Known rows, with every step that occurs
S E Z: [-12.9 -37.2 -11.2  -3.6   9.7  -0.5  -1.1  23.7  11.0   3.0  -0.2   1.9
  10.6   7.7   2.1   4.3  -7.0   4.4 -12.3  -1.7  -7.7   2.8  -4.1   6.6
  10.2  -5.3   7.2  -4.3  -4.9]
D S: [  8.2  -3.4   2.3   8.6  15.5   0.4   9.3   5.5   6.5   2.2   5.0   9.6
  -5.9  17.9  -5.8   7.6 -12.2  11.3 -17.6   3.3  -8.0   6.6  -0.2  -5.9
   5.9  -6.1  -2.6   6.3  -0.9]
E L D S G: [ 23.8 -22.1   8.2  14.2  15.7  -4.5   0.2  16.0  19.8   8.8  15.8   6.2
   2.3  -0.5  11.5  -2.2   0.5   8.7 -20.3 -12.2  -5.7   2.7  14.8  15.0
   7.8 -14.0  -4.0  -4.5  -7.5]
G L M Z V: [-24.6 -34.6  -5.0 -21.0  12.2   6.6   1.1   8.0   4.1   4.8  53.7   4.2
 -13.5  11.4  -6.2   5.1   9.9   4.3  -8.5  -8.2 -10.5  -2.6  17.6   5.2
   3.1  -7.0 -12.0  15.7   8.6]
S G L D: [ 23.0 -12.5   2.4  -7.0  -3.7   2.5   0.8  18.7  -2.6  -0.1  33.2   2.6
  -3.9  -1.7  10.2  -6.7  13.3   5.4 -28.0  -2.2  -2.4  -0.3  16.5  18.7
   8.5 -12.9 -16.4  -5.6  -6.2]
S G L: [ 11.7 -15.3   1.8  -5.0  -4.5   4.2   1.5  24.8 -11.3   0.8  28.0   2.7
  -3.8   0.3   4.5   5.5   6.3   3.7 -24.3  -6.1  -3.3   2.2  13.5  10.6
   5.1  -9.0 -18.5   2.6  -7.7]
S G L M Z E: [ -4.7 -30.5   0.1  -8.0   9.1  15.4   2.0  35.1  -8.8 -13.4  44.8   5.7
  -2.8   2.6   3.9   9.6  14.8  -7.4 -24.9 -17.1  -7.9  -6.5  20.3  12.3
   6.6  -9.5 -23.9   9.5  -3.4]
V S: [ 12.4  -7.9  18.3   2.6  -1.6   4.0  -9.6  -6.9  11.2  -3.0  11.7   2.4
 -13.5   9.2   0.3  -0.9   9.7  -4.7   8.9  -9.1 -22.0  -6.6   7.7 -11.2
 -19.4   4.7  -0.3   8.6   7.2]
L G: [  7.5   0.9  -0.3  13.0 -11.0  -4.3   7.5  14.1   8.6 -14.5   9.0 -13.7
   6.0   2.1  -8.5  -5.3  17.4  24.9  -6.9  -9.6  -9.5 -12.5  12.5  12.5
   2.6  -3.7 -10.0   2.8   3.8]
Z V: [ -1.3   1.1 -13.0   3.5  25.5  -2.8  -2.7  -4.3 -11.6  -5.8   9.4  -3.6
  -3.9   4.6  -3.9  -8.8   4.6  14.0  -1.6  -6.9  12.7   4.5   7.6  14.4
   4.7   4.5  -1.2   6.5   3.6]
E L D: [ 11.5 -18.1   9.6   2.9   5.2  -6.8  -8.0  -0.6  24.5  12.9  12.2  -1.5
   7.6  -8.6  10.4  -8.8   5.3  -0.2  -0.8 -10.7  -3.8  -0.2  13.6  13.4
   4.6 -10.0   6.5  -9.8  -1.4]
D S E Z: [ -3.0 -33.0  -7.7   5.4  23.2  -0.6   8.5  25.0  17.1   4.9   3.9  10.6
   2.0  23.6  -4.1  11.9 -18.3  14.6 -26.6   2.5 -13.6   8.6  -3.2  -1.4
  13.4 -10.1   2.9   2.8  -5.7]
L M Z V S: [-24.5 -30.9  -8.3  -2.2  22.7  11.8  -0.4   8.5   2.8 -11.5  29.4   4.4
 -19.6   7.7   0.0  -1.3  16.6  -0.2   7.8 -16.2  -9.5 -13.7   9.9   2.7
 -14.1   7.3 -14.6  23.8  11.3]
M Z V S E L: [ -9.4 -37.2  -4.4  -3.1  36.4   9.0  -6.7  16.1   6.2 -12.7  11.5   0.4
 -16.7  -6.4  14.0   5.1  15.0  -0.7   2.1 -17.8  -9.2  -1.2   3.0   6.3
 -12.5   2.9  -6.6  11.8  15.1]
L M Z V S E: [-24.1 -42.0 -12.4  -3.4  21.3  11.3  -1.8  19.7   3.9 -15.0  29.5   5.0
 -19.0  14.5  -1.3  -1.6  14.8  -4.9   6.8 -19.9  -8.3  -7.8  11.3   5.3
  -9.4   6.4 -12.4  23.7  10.6]
S E: [  1.5 -22.4  -8.4  -3.2  -2.1  -0.3  -1.7  22.4   2.6  -8.9  -0.7  -0.4
   0.9  13.6  -1.3  -1.3  -5.4 -10.2  -1.3  -7.3   1.0  11.5  -0.3   7.0
  10.9  -1.7   4.1  -1.0  -3.1]
G L D S E Z M: [  5.4 -42.7   2.0 -17.6  16.3  -0.8  -1.1  10.0  32.0  12.2  43.9   8.4
  -1.4  21.3   2.3  -5.1   4.6  11.0 -25.7   1.8 -17.5   6.5  12.2  11.5
  20.7 -17.2   5.7  -1.5  -3.8]
D S G L M Z: [  1.0 -31.9  -2.0   2.2  17.1   9.6  15.3  33.6  -0.2  -0.6  35.9  14.6
 -16.4  16.7   1.6  17.1  -1.7  11.3 -36.7  -4.2 -14.8   1.2   9.2   1.2
   4.5 -11.9 -24.8  16.1  -3.6]
L M Z: [-30.0 -27.0  -9.5  -5.0   6.5  10.9   6.0  15.2   2.9  -4.4  18.0   5.1
 -10.8   0.3   2.2   5.3   9.3  -6.5   3.3  -7.9  -5.8 -13.0   0.8  -1.2
  -7.1   2.2 -14.1  16.2   5.0]
M Z E S: [ -4.9  -3.0   5.8 -12.4  32.2  18.3  -0.6  18.0   7.2 -17.3   5.4   0.5
   0.1 -13.2   3.7  12.7  13.7 -10.7  -9.2 -13.5 -11.7  -9.6   4.2   4.7
 -13.2  -3.8  -3.0   4.2  13.3]

Rows
[  0.0 -35.1  -4.4  -5.0  37.2   8.0  -7.4  11.8  12.7 -12.2  17.3   0.5
 -16.6  -7.4  17.4  -3.8  21.2   1.7  -0.9 -15.4  -7.9  -3.5   5.5  12.0
  -9.7  -0.5  -4.5   5.2  15.5] | M Z V S E L D
[ 19.2 -11.8  11.0 -16.4   5.4  -1.6   1.7  -4.4  22.2  10.9  44.6   7.5
  -7.3  18.2  -2.9  -4.0   2.6  10.9 -26.2   7.8 -15.2   6.2  15.4   5.3
  14.8 -18.5   1.5  -6.2   2.4] | G L D S
[-12.3  -7.3   0.8  -8.7  30.6  18.2   0.6  12.1  -0.7 -26.2   4.0   0.1
   2.5 -17.0  11.9  11.1  15.2 -13.0  -8.2  -5.0  -2.4  -8.4  -4.7  -1.6
  -0.4  -1.8  -3.8  -3.9  10.8] | M Z E
[-26.8 -24.1  -3.5  -5.3  18.8  17.1   1.0  16.0   3.2 -19.6  25.7   3.7
  -0.9   1.2   0.1   6.2  13.6 -15.2   0.4 -15.7  -6.3 -13.9   8.9   0.7
   1.2   0.4 -10.4  12.0   5.6] | L M Z E
[ 17.4 -15.7   4.0   4.7  12.3   3.4  11.3  24.6  -1.7   2.7  27.5  11.6
  -9.2  17.1  -0.7  13.1  -7.5  14.2 -37.1  -0.6 -11.6   8.7   9.9   2.5
   9.3 -13.6 -17.6   8.4  -6.7] | D S G L
[ 10.2 -31.6  -8.0   1.3  25.9  -0.8   2.4  12.9  30.0  -0.3  12.3   8.5
   0.6  16.5   8.1 -13.4   4.4  10.1 -19.4   0.6  -6.3   2.0   1.3  14.3
  17.0  -8.4   7.2  -2.0  -5.1] | L D S E Z M
[-13.3 -28.3   6.0 -17.4 -10.5   1.0  -2.0   5.4   9.4  13.2  51.8   4.2
  -5.1  22.7 -13.9   3.6   1.7  -2.0  -5.3  -6.9 -14.4  -0.1  22.4  -0.3
   6.7  -9.3  -6.0  11.2  -0.5] | G L M
[ -4.8 -55.6  12.0  -0.5   5.2   7.2 -12.4  23.5  24.2  -3.5  21.5   4.5
 -13.6  15.1   3.8   5.4   7.4 -16.9  10.9 -26.7 -27.5  -3.4  13.9  -4.0
 -15.4   0.6  -2.1  16.6   7.1] | V S E L M Z
[ -9.0 -14.6  -5.1  -4.6  34.9  12.0  -1.1   1.3  -2.1 -15.0  11.1   1.3
 -21.4  -9.3  12.2   1.9  20.1   6.5   1.1  -7.1  -7.1  -8.4  -2.3   1.1
 -18.2   6.4 -10.3  12.4  18.3] | M Z V S
[  6.2 -22.6   5.4   2.1  42.1  16.5   1.2  26.9  10.4 -21.3  14.8   5.5
   4.2 -16.0  20.3  11.0  15.5  -5.2 -26.1 -13.1  -7.0  -6.8   6.9  10.4
   5.7 -12.3 -10.5  -5.3   4.7] | M Z E L D S G
[ -3.9 -46.5   5.2   0.1  11.8   4.4 -13.6  15.2  23.8  -5.0  10.3   4.1
  -5.3  16.0   5.7  -1.1  10.0  -5.5   6.1 -16.6 -24.2  -5.1   5.0  -2.5
 -11.4   4.5   5.5  13.1   1.2] | V S E Z M
[-14.3 -48.5   1.4  10.2  22.0   6.1  -5.5  25.5   8.0   2.0  30.0   4.1
  -9.0  -2.5   9.0   6.9  13.0  -1.5   1.6 -31.9 -11.5  -9.4  21.6  10.8
 -14.2  -0.3 -17.1  23.0   2.4] | E L M Z V S G
[ -7.1 -32.2  -4.3  -7.9  -0.5  10.8   5.9  33.9  -9.5  -2.8  39.5   7.0
 -10.5   0.8   6.9   9.2  11.6  -0.3 -22.3 -10.3  -8.0  -6.7  14.7  10.2
   0.8  -8.4 -27.5  12.6  -4.3] | S G L M Z
[-13.8 -36.5 -20.4  -2.0  25.1  -2.2  -3.1  20.5   3.4  -0.9   5.5  -0.5
   7.7  10.5  -0.4  -2.1  -4.4  14.7 -13.5  -5.1   1.5   6.3   1.4  14.7
  11.8  -2.0   6.8  -0.1  -3.0] | S E Z V
[  9.3 -20.1  -3.8   3.3  23.8   0.2 -12.8   4.6  -0.9 -15.2  16.9  -1.7
 -13.6  20.4  -4.8 -10.4   9.0   3.9   4.8 -19.5  -4.3   7.0  14.2  10.2
  -4.5   6.8   2.3  12.0   8.4] | Z V S E
[-13.3 -41.4  -3.9  -0.7  27.5   3.7  -6.5  11.4   6.1   9.5  44.1   5.0
  -3.9  11.6  -2.1   1.2  10.0  25.8 -19.7 -11.7 -19.1 -12.9  20.6   9.8
  -7.9  -1.6  -9.6  15.5  -1.0] | E Z V S G L M
[-15.4 -36.4   5.2   7.0  -1.0  -4.0  -5.4  11.9  17.3  15.6  22.1   1.8
   6.2   6.8  -4.3   4.7  -3.7  -5.6   8.4 -23.6  -7.9  -2.8  20.1   4.7
  -0.1  -4.7  -1.5  12.6  -5.5] | E L M
[ -4.7 -31.9  -1.6  -1.6  30.0   1.9  -7.2   7.9   3.2   9.1  33.5   2.7
  -2.1   3.3   3.5   1.8  10.0  27.8 -23.8  -6.7 -17.6  -9.2  14.2   8.5
  -8.8  -2.9  -6.4   8.4   1.3] | E Z V S G L
[  4.3 -21.1   4.0 -11.0   2.7   9.9   3.7  36.4   5.2   9.6  32.3   4.8
 -14.1   4.3  -6.4  11.5   8.2   2.3 -20.5 -20.6 -21.0  -6.8  23.3  16.7
 -21.4  -8.9 -21.8  22.8   0.4] | E S G L M Z
[  8.7 -21.6  -3.6   6.1  14.8  -0.7   8.1  23.2   9.6  -3.8   4.4   9.4
  -5.5  28.4  -6.2   8.1 -16.2   4.5 -18.9  -1.4  -7.1  15.4   0.3  -0.1
  14.6  -8.0   1.3   5.6  -3.6] | D S E
[ 17.7 -12.3  17.2   5.7  31.7   3.1  -9.8   5.1  22.1 -10.9  22.3   1.4
  18.9   5.7   0.4  -1.1   4.9  -7.1 -14.7 -19.2  -7.8   2.9  22.0   9.9
  18.3 -14.4  10.3 -11.8  -1.1] | Z E L D S
[  3.1 -29.5   3.4   1.1  27.3  14.3  11.0  35.5  -0.1 -11.2  41.2  13.3
  -8.1  17.8  -1.5  17.4   1.5   3.8 -38.3 -11.0 -14.6   0.3  15.8   2.3
  11.4 -14.3 -21.7  13.1  -3.4] | D S G L M Z E
[ 21.5  -5.4   8.8  -8.0  -2.2   2.8   0.1  28.9   3.8  12.3  24.6   2.3
  -7.1   5.3  -8.7   6.4   2.6   5.7 -21.2 -16.8 -17.1   1.1  24.4  17.2
 -17.6 -11.0 -13.3  13.7  -2.9] | E S G L
[  4.7 -29.4  -1.3  -4.0  30.4   1.2  -8.1   3.4  10.1   7.7  37.3   3.4
  -2.0   1.6   6.9  -7.1  15.4  28.8 -26.1  -3.9 -16.7 -11.2  16.9  15.4
  -4.9  -5.9  -4.9   1.1   2.0] | E Z V S G L D
[ 31.0  -1.5  -0.8   8.9  14.5   1.9   8.5  12.3   8.4  -6.1  13.0   7.8
  -7.5   7.0  10.0 -11.1   5.3  13.4 -30.4   4.7  -0.7  -0.2   5.9  15.0
  10.3 -10.2  -9.4  -6.2  -5.0] | L D S G
[-16.9 -38.2   4.5 -20.0  11.3   9.2  -4.4   4.3   9.2   3.3  58.0   5.1
 -19.7  16.7  -6.2   4.4  14.9   1.1  -4.0 -12.3 -20.8  -6.4  20.9  -0.7
  -6.7  -4.1 -11.9  20.4  11.9] | G L M Z V S
[-18.5 -31.6 -10.2   3.6  22.5  13.7   1.2  21.5  -6.2 -15.2  29.7   5.9
 -20.8   4.6   4.6   0.3  19.3   1.1  -1.1 -19.3  -6.6 -15.0  12.3   7.7
 -15.2   7.1 -23.9  25.7   6.0] | L M Z V S G
[ -2.8 -16.9  -7.8   0.8  34.6  13.9   0.4  15.7  -9.9 -19.8   9.9   2.5
 -21.4 -13.0  17.4   2.9  22.8   7.1  -7.4  -9.9  -4.4  -9.8  -0.3   7.0
 -18.6   5.9 -19.3  14.0  13.0] | M Z V S G
[  3.8 -35.7  14.2  -5.1  -0.1  13.5  -4.8  21.9   4.1  -5.6  41.9   7.9
 -22.8   8.1   6.7   6.9  20.6  -5.7 -10.0 -17.2 -27.8 -12.5  18.5  -2.4
 -20.2  -1.1 -22.2  18.8   5.1] | V S G L M Z
